Each row was made from one walk, in order. Every step used is in the known rows, and no mark comes twice. Write each row's walk.
In the rows, 128 means zero.
Known rows:
G -> V -> Q: [116 123 139 142 154 115 102 104 112 140 151 131 116 110 111 164  80 144
 116 179 105 155  80 149 168 123 134  82  99 120 119]
N -> A -> E -> B: [106 161 136 122  81 111 140 118  97  97 110  87 133  93 101 125 146 113
 161 112 152  86 158 160 176 126  80 233 168 105 142]
G -> X -> B -> L: [103 104 110 104 116 151 181 108 131 133  81 144 150  69 179 153 152 179
 117 104 177 126 145 128 147 136 204 128 150 156 124]
A -> N -> B -> X -> G: [131 183  91 110 124 138 158 183  39 104 115 109 180 115 160 183 140  96
 170  69 112 148 151 128 123 180 110 139 164 122 158]
M -> G -> V -> Q: [ 99 131 125 147 144 115 109 114 106 150 156 128 114  90  90 193 101 137
 138 173  90 177  91 131 166 131 134  84  98 119 116]
D -> G -> N -> A -> E: [113 171 181 109  74 114 115 133 121 117 124  58 127  96 121 151 151  67
 194 169 137 101 174 157 184  81 101 215 161 102 165]
Y -> L: [115  68 142 132 120 132 158 104 132 117 135 118 153 101 154 130 150 153
 124 123 133 113 141 142 135 117 153 105 114 131 128]
D -> G: [133 146 133 103 123 149 120 103 129 124 117  90 113 129 129 135 134  64
 126 127 128 138 134 111 105 121 121 113 142 145 160]
E -> A -> N -> G -> X -> B -> L: [110 119 140 103 123 166 190 129 113 139  73 137 144  88 167 152 158 152
 126 105 148 120 174 105 170 126 173 180 194 150 153]
B -> L -> Y: [102  74 113 165 154 138 166 125 125 160 118 127 173  93 176 161 114 171
 114 132 178 148 167 153 123 133 175 109 118 106 116]
L -> B -> X -> G: [151 194  76 116 131 154 187 151  79  93 137 123 164 110 182 173 142  95
 167  54 131 124 115 122 109 172 102 125 166 153 155]
G -> V: [119 128 131 139 122 112  99 100 115 158 135 138 103  99 111 145 111 131
 112 160 116 123 103 161 128 128 129 121 104 126 127]
B -> X: [103 152 101 130 124 130 148 139 126 116 117 133 149 117 174 161 134 129
 131  83 134 123 122 117 124 154 118 144 154 143 132]
V -> G: [109 124 123 132 125 143 147 123 127 147 133 120 118 145 115 130 159  88
 142 120  97 158 119 132 115 112 152 134 112 121 137]
X -> G -> N: [139 181 122 107 116 153 131 144  61 130 162  92 148 127 158 177 156  74
 162 143 119 122 154 127 148 130 122 116 140 122 148]
Y -> L -> B -> N -> G: [125 119 127 132 141 171 166 132 114 122 170 134 147 114 148 123 149  74
 136 110 110 117 196 110 123 119 128 171 163 153 156]
G -> X -> B -> N -> A -> E: [118 151 168 105  76 118 149 149 124 103 131  85 141  82 119 150 162 115
 190 141 131  97 181 158 182  92 135 246 169 118 149]
L -> B: [140 149 110 151 141 147 172 113 128 106 134 143 120  98 146 112 134 117
 141  89 138 105 113 136 121 146 106 135 153 157 137]
M -> G -> X -> B -> L: [ 89 111  98 106 109 149 186 119 125 140  87 142 148  54 163 174 168 174
 135  99 168 146 156 113 147 143 205 130 149 153 119]
G -> N -> B -> L -> Y: [ 76  80 113 161 145 144 165 131  75 169 116 122 183  71 184 177 118 149
 129 132 190 147 199 160 129 151 186 119 111  95 123]
X -> G -> N -> A -> E -> B -> L: [ 92 157 114 121  89 126 156 126  75 120  85  82 166  69 144 158 173 120
 153 122 177 105 196 159 194 124 113 187 176 111 138]
D -> G -> X -> B -> L -> Y: [106  88 113 122 137 169 193  99 120 147 112 119 165  71 201 179 123 151
 122 115 191 144 161 140 113 138 212 112 135 133 140]
Q -> V -> G -> X: [ 80 137 131 106 118 124 168 128 126 122 150 133  88 135 145 159 159 122
 157 151 108 162 125 137  95 123 197 125 147 144 142]
E -> B -> N -> A: [ 99 159 118 143 114 115 129 160 108 120 141  82 161 104 119 134 156  91
 161 115 114  95 217 134 176 120  90 220 157 127 144]
G -> X -> B: [130 133 125  82 109 159 175 110 117 110 128 143 124  95 164 154 138 149
 141 100 147 113 115 121 130 143 192 147 144 158 138]
Y -> L -> B -> N -> G -> V: [117 114 132 143 132 147 134 100 103 152 169 142 121  84 130 141 130  89
 117 145 103 115 159 146 126 121 131 153 131 148 148]
Y -> L -> B -> X: [105 129  96 150 129 145 200 111 131  92 126 140 160  75 204 149 154 135
 139  47 145  94 118 134 124 162 116 136 162 168 139]
Q -> V -> G -> N -> A -> E -> B: [ 74 169 144 131  76 111 135 116  71 113 142  75 111 110 112 142 161  88
 167 143 122 103 160 154 181 123 106 228 171 112 155]
Q -> V -> G -> X -> B: [103 128 128  90 111 154 177 109 105 125 147 139 104 119 160 155 145 133
 143 116 116 143 100 114 119 142 223 141 140 163 149]
E -> B -> N: [113 149  98 143 127 149 135 125  78 116 147 103 140 118 113 133 174  94
 102 100 109 104 189 126 147 143  91 181 166 148 132]
Y -> L -> B -> X -> G -> M: [124 159  62  87 117 179 228 162 100  87 153 128 170 102 197 175 183  77
 141  94 138 114 131 154  99 142 115 123 143 160 137]
B -> X -> G: [142 180  89 103 122 143 159 162  80 108 133 111 171 131 170 182 137 101
 158  80 124 140 125 118 114 160 117 120 151 133 148]
M -> G -> N: [ 90 164 118 134 106 143 125 140  93 154 160 106 123  96 128 191 177  87
 163 144 108 139 167 108 156 130 125 138 137 125 128]
V -> Q: [122 124 136 132 159 127 125 126 123 116 143 123 137 133 124 152  94 143
 128 153 113 158  99 124 167 123 135  88 119 122 122]
N -> B -> X: [ 81 142  96 126 119 126 151 151  83 123 102 140 163  96 169 168 125 122
 141  66 149 132 146 127 114 181 135 154 139 131 135]
Y -> L -> B: [131 101 122 154 136 151 194  93 133  96 140 135 139  76 166 112 151 136
 139  84 142  92 123 147 128 138 125 117 139 159 137]

Which walk is each row?
[ 91 156 124 142 126 132 159 167  66 121  85 121 156 105 154 168 145 114
 145  63 112 119 162 121 144 175  95 196 182 128 156]
E -> A -> N -> B -> X
[109 140 144 129 135 132 108 102  80 130 163 118 116 108  92 164  97 102
 119 176 101 146 128 145 182 116 111 157 140 116 140]
A -> E -> B -> N -> G -> V -> Q
[121 156 130  90 126 173 176 183 115 129 136 132 122 154 130 140 163  53
 124 155  95 125 172 120 133  99  92 200 175 131 154]
E -> A -> N -> G -> M
[ 83 154 184 130  78  96 119 145 109 129 150  74 113 118 118 150 150  89
 197 188 111 123 158 158 184  87 132 215 153 101 157]
Q -> V -> G -> N -> A -> E
[139 165  83  73 118 164 180 174  98 111 153 122 147 138 146 162 164  70
 134 146 126 138 137 146 100 120 121 120 124 134 130]
X -> G -> M
[114 168  86 147 135 145 182 128 127  99 121 146 143  93 188 149 140 120
 141  50 142 105 110 125 119 170 100 151 173 167 140]
L -> B -> X
[126 156 114 126 149 125 123 127  82 126 153 121 143 111 137 199  86 127
 137 149 102 164  77 143 158 143 127  76 115 124 135]
B -> X -> G -> V -> Q
[115 149 122 137 105 142 135 121  75 105 141  93 131 110  95 132 182  94
 114 113 114  97 185 143 161 128  80 216 177 135 137]
A -> E -> B -> N
[120 139 132 145 167 142 121 113 103 139 174 140 119 106 116 159  88 100
 125 166  92 151 118 134 162 122 125 117 130 138 140]
L -> B -> N -> G -> V -> Q
[119 141 134 131 117 126 130 163 119 134 146  92 168 100 135 140 142 104
 167 119 106 103 194 119 177 113 135 210 142 138 148]
X -> B -> N -> A
[ 63 197 103 128  73 123 158 139  82 107 119  91 151  71 150 196 178  95
 176  78 142  98 168 130 179 157  76 233 188 124 144]
M -> G -> N -> A -> E -> B -> X
[ 91 167  79 129 115 137 158 118  93 103 110 127 150 106 168 158 148 120
 117  53 145 103 130 120 132 177  93 169 173 148 134]
E -> B -> X
[ 79  74 115 143 142 151 198 113 107 160 136 134 150  93 196 182 123 174
 123 132 163 165 146 141 113 142 243 114 126 131 132]
Q -> V -> G -> X -> B -> L -> Y
[125 180  86 119 113 128 131 113  54 132 136 123 136  93 142 186 127 105
 128 103 123 119 106 155 121 166 104 130 133 134 144]
E -> B -> X -> G -> V
[122 139 170 139 160 132 111 123  95 149 144 125 111 131  99 165  84 112
 128 179  75 151 113 123 188 112 106 136 145 114 152]
E -> A -> N -> G -> V -> Q
[118 135 142 125 151 127  99  87 114 137 143 107 107 111 110 168  85 104
 116 179 104 162  85 139 152 118 130  72 110 131 141]
D -> G -> V -> Q
[ 86 178 108 125  87 116 157 133 101  91 101 103 153  89 153 159 150 117
 156  70 154  89 146 143 162 153  78 228 185 127 143]
N -> A -> E -> B -> X
[ 77 109 124 161 116 131 169 119  93 145 116  90 177  65 174 173 137 144
 146 135 192 111 204 175 171 125 140 182 149  89 129]
G -> N -> A -> E -> B -> L -> Y
[133 167 103 138 157 135 145 118  81 114 157 130 140  96 146 191  90 122
 145 129 108 151  68 147 154 153 116  81 125 139 139]
L -> B -> X -> G -> V -> Q
[ 85  67 109 162 150 136 170 132  90 163 104 132 182  74 171 165 106 165
 123 120 189 155 185 159 113 153 187 115 106  96 119]
N -> B -> L -> Y
[ 85  97 119 162 123 123 175 120 108 139 105  99 177  69 161 157 125 161
 140 123 194 122 190 173 157 129 143 180 143  91 125]
N -> A -> E -> B -> L -> Y
[ 93  75 108 137 139 165 207 108 118 159 119 134 167  80 194 178 138 164
 131 110 174 153 153 151 117 134 228 122 120 120 126]
V -> G -> X -> B -> L -> Y
[116 150 131 110 112 157 133 134  83 121 152 116 131 132 106 128 149  63
 127 123 117 118 203 112 142 120 101 224 182 126 154]
A -> E -> B -> N -> G
[117 207 108 104  91 154 151 133  37 105 145  84 154 106 169 195 172  70
 163 105 137 100 153 139 162 150  93 170 177 122 156]
A -> E -> B -> X -> G -> N
[106 115 118 100 122 154 175 126 121 132  82 145 149  82 174 148 151 160
 126 110 152 138 167 118 159 131 191 154 180 150 142]
A -> N -> G -> X -> B -> L
[112 130 131 158 127 123 161 154 138 111 153  91 170  77 147 127 161 101
 179 110 113  89 208 144 168 108 109 193 151 143 147]
Y -> L -> B -> N -> A
[ 90 117 113 135 100 126 156  99 104 119  68 115 142  77 128 128 163 157
 107 110 181 113 163 157 169 135 119 170 168 125 121]
A -> E -> B -> L
[ 98 158 123 117 101 127 155 173 122 129 151  94 159  74 129 177 169 104
 194 116 106 119 211 114 168 118 151 215 152 140 142]
M -> G -> X -> B -> N -> A
[117 150 129 121  89 130 143  97  84  97 112 105 115 106 100 121 152 119
 127 107 151  95 132 155 155 139  84 199 168 117 135]
A -> E -> B
[138 146 127 125 153 123 113 118  81 132 159 117 132 116 115 182  82 127
 136 172 101 166  80 147 160 130 132  68 101 117 132]
X -> G -> V -> Q
[114 143 109 111 113 165 164 140  96 125 160 121 138  87 131 179 186 111
 141 103 102 130 178 102 139 137 166 173 157 165 136]
M -> G -> X -> B -> N
[ 93 102 106 105 114 158 191 106 129 142  83 141 144  78 171 153 168 159
 124 100 162 141 143 131 141 130 217 132 142 152 129]
V -> G -> X -> B -> L
[116 153 101  73 115 171 160 135 135 117 133 109 115 132 142 146 166  41
 108 154 133 134 141 137  91 106 116 126 133 152 143]
D -> G -> M
[119 133 138 119 124 127 100 110 111 168 147 150 104 115 115 143  95  99
 121 165 116 135 126 137 120 121 138 142 115 121 142]
N -> G -> V
[115 191 132 110  75 124 143 128  57  96 127  69 144  95 118 152 160  83
 181 118 147  85 173 158 185 128  77 224 174 103 154]
X -> G -> N -> A -> E -> B
[112  94 110 124 124 148 157 109 121 147  84 138 157  83 163 134 137 171
 102 103 166 131 139 118 158 138 184 124 135 148 124]
X -> B -> L
[115 206  89 109 109 158 151 138  40 114 150  93 161 113 184 196 166  69
 154  94 130 106 156 122 151 160 100 144 168 133 153]
E -> B -> X -> G -> N
[114 168 141 107 114 158 112 105  99 136 143  79 114 123 154 161 157  44
 136 150 126 118 158 117 139 115 118 123 150 139 162]
D -> G -> N
[138 126 120 129 127 163 136 132  94 134 156 115 145 115 132 139 154 110
 108 105  99 116 161 108 151 133 146 169 145 159 139]
X -> B -> N
[120 201 147 122  81 122 158 155  96  95 133  77 153  80 157 170 156  81
 218 120 142  89 159 163 184 116  88 225 180 113 162]
L -> B -> X -> G -> N -> A -> E
[114 126 144 126 155 128 103 109 111 148 158 141 117 123 113 162  66 119
 124 184 104 164  97 131 158 118 142  99 108 116 134]
N -> G -> V -> Q
[103  78 112 136 142 158 197 111 118 149 117 138 173  71 199 176 121 183
 123 115 190 139 158 148 123 142 214 119 127 125 122]
G -> X -> B -> L -> Y
[ 92 155 112 101 104 128 172 145 134 117 135 134 112  81 126 190 178 131
 179 123 131 152 156 122 110 135 159 136 148 135 120]
M -> G -> X
[ 82 125 119 135  95 112 153 116 113 121  67 100 155  67 129 129 158 152
 134 116 182 106 182 159 184 125 115 194 171 116 127]
N -> A -> E -> B -> L
[128 201  96  99  89 130 167 158  61  87 121  84 175 106 154 179 148  91
 184  71 141 110 148 138 148 157  84 192 177 117 160]
N -> A -> E -> B -> X -> G
[125 135 130 115 137 156 124 157 111 142 161 130 139 147 124 131 133  69
 128 137 102 140 198  94 125 114 130 179 156 132 150]
B -> N -> G
